Known rows, with every step that occurs:
velov, renup, vugo: [-24 -10  29  39  -6   2  24  -3  23  11   3   7  31  -9   1 -10 -52 -14
  15  10]
renup, vugo, pobitat: [-31   7  16   9   5 -42  36  -9 -10 -10  28  17 -20  30 -15  25 -23  15
  -2 -42]
vugo, velov, renup, pobitat, doguv, laka: [ 40  29 -21 -28 -25   1 -66  21  25  22 -19 -36 -51  -8  12 -10  18   2
  30  28]
laka, vugo, velov, pobitat, doguv: [  7  -3 -28 -13   0  12  -6  -4 -19  -2  -6  -2  29  14 -23 -34  27  22
  32   3]
velov, pobitat: [  4 -29  43  50  -7   7  -3 -40  26  34  30  37  45 -15 -19   0 -10  -6
 -29  36]
pobitat, vugo, velov: [  5  16 -13  11  10 -31  -9  43  -9   4  -7  39   9   6   1  32 -10  -1
  -1  11]
doguv, laka: [  2  -6  10  58   0  10  -7 -19   8  15   2  18  20 -37  31   7  -4 -18
 -57  68]
renup, pobitat, doguv, laka, vugo: [ 46   6 -33  -8 -23   5 -19   9 -34  42  -5 -15  18  -5  44  -5  31 -31
   1  10]
vugo, velov, pobitat, doguv, laka: [ 23   7 -47   4  -9  23 -51 -17  11   4  -1 -22 -30 -14 -34 -22  57  44
 -13  52]
vugo, velov: [-17  11  15  13  29 -33   3 -22  13  -3  -7  43  15   7   4  23 -17 -10
  -5  22]
vugo, pobitat, doguv, laka, velov: [ 26  -3 -37 -23 -10   6 -29 -12   3 -12 -17 -39 -61  16  10 -43  25  18
 -46  -8]
pobitat, doguv, laka, vugo: [ 23  -4 -34  24  -8  29   7   6 -23   2 -21 -21  43 -20  40 -40  25 -17
 -19  48]
renup, pobitat, laka, vugo, velov: [  3  24   4 -51  21 -37 -14  11 -38 -11  -1  16  -1   2   2  36   1 -40
  43 -36]
doguv, pobitat, vugo: [ 21 -11   0  32 -33  19 -15  40 -14  30  22  46  10   3  36  13   6 -11
 -70  14]
pobitat, doguv, laka: [ 27   1 -23  20 -10  17  -8 -14  26   5 -17  -9  28 -16  18 -21  19 -12
 -36  70]
laka, renup: [-14 -33  56  38  26   6  57 -37  25  35  -8  12  72  -4  41  13 -33 -17
  -8   0]
velov, renup, vugo, pobitat: [-26   0  38  16 -10 -22  23  14  11  -9  21 -16 -28  19 -12  -7 -46  20
  26 -26]
velov, pobitat, vugo: [ 26 -27  12  46 -25   7 -15  22   0  47  27  31  41 -13 -22   6  -2   4
 -26  25]
laka, velov, renup, vugo: [-16 -22   6  14   8  12  10 -13   6  12 -18  -2  -3  -2   8 -31 -52 -15
  -2 -30]

Rows:
[-10   2  12 -13  15  -4 -24 -23  22 -29  10   9  -8 -17 -59   8  13   7
   7  23]	vugo, velov, pobitat, laka
[ 51 -18  15  -6 -27  -8 -49  48  -4  69  -6   8 -15   0  26  -2 -43 -41
   2 -40]	laka, velov, renup, pobitat, vugo
[ 17  -9  47 -20 -11   4 -11  21  -3  11   6 -17  34 -22  23  -7 -38 -61
  44  -8]	velov, renup, pobitat, laka, vugo
[-38  21 -16   0  31 -38  21 -11 -13 -15  -3  41  -9  15 -14  34 -16   5
  16 -18]	renup, vugo, velov
[-41   8 -18 -43  21  29  29  -6 -22 -38  -4 -15 -56  10   7  22  23  27
   1 -67]	doguv, pobitat, laka, renup, vugo, velov
[ -5   9 -49 -29  -4  -6  -5 -16   6  -6  -1   4 -14  26 -64  -4  32  44
  35 -18]	renup, vugo, velov, pobitat, doguv
[  7  -5   4 -15  -5 -22  29   9 -13 -15  -2 -15  29  38  13 -33  -4  -5
  16 -18]	laka, vugo, pobitat, doguv
[  8  12 -21   5 -18   5 -32  51 -29   6  15  46 -37  13  25  27  17  11
 -48  -1]	doguv, pobitat, vugo, velov
[ -4  -8  23  -3 -11  22  -7 -15  19 -20  20  26   2  -7  14   1   7 -34
 -62  32]	doguv, pobitat, laka
[-11   4  41 -14   8 -34   8 -12  28 -44  15  -3  -6   9 -23   9 -17 -16
  -8   7]	vugo, pobitat, laka
[-21   7  24  -7  18  11   1  27  -5 -47 -23 -23  18 -24   6 -33 -27 -20
  48  15]	pobitat, laka, vugo, velov, renup
[ -9  15 -65 -18  18  20  27  -6 -17  -7 -39 -49 -30   5  10   2  39  49
  31 -28]	pobitat, doguv, laka, renup, vugo, velov
[ -5 -13  11   4  -9  35   9   3 -33 -26  13  14  22 -14  37 -16   8 -38
 -45   9]	doguv, pobitat, laka, vugo
[-29  16  10 -29   8 -40  30   0   1 -50  20  -8 -30  18 -42  20 -12   5
   8 -36]	renup, vugo, pobitat, laka
[-25  13 -21 -25  12  -6  -5 -15  -5 -39  14   3 -30  -6 -77  18  18  27
  26 -19]	renup, vugo, velov, pobitat, laka
[ 10  21  37 -47   4 -27 -42  11  36  -6  -5  -8 -28  -9 -16  20 -25 -32
  47   0]	vugo, velov, renup, pobitat, laka
[  0  -7 -41   6   4  36  45 -14  -3  14 -26 -50  13  -7  22  -9  28  26
   8 -10]	pobitat, doguv, laka, renup, vugo
[-37 -14  35   7  17 -17  69 -17 -12   6  11 -17 -13  33   7  24 -23  34
  27 -80]	laka, renup, vugo, pobitat
[ 15 -11 -29   6  -1  50 -14 -28  11  16 -19 -54 -19 -14  -7 -19  58  63
  12  12]	vugo, velov, pobitat, doguv, laka, renup
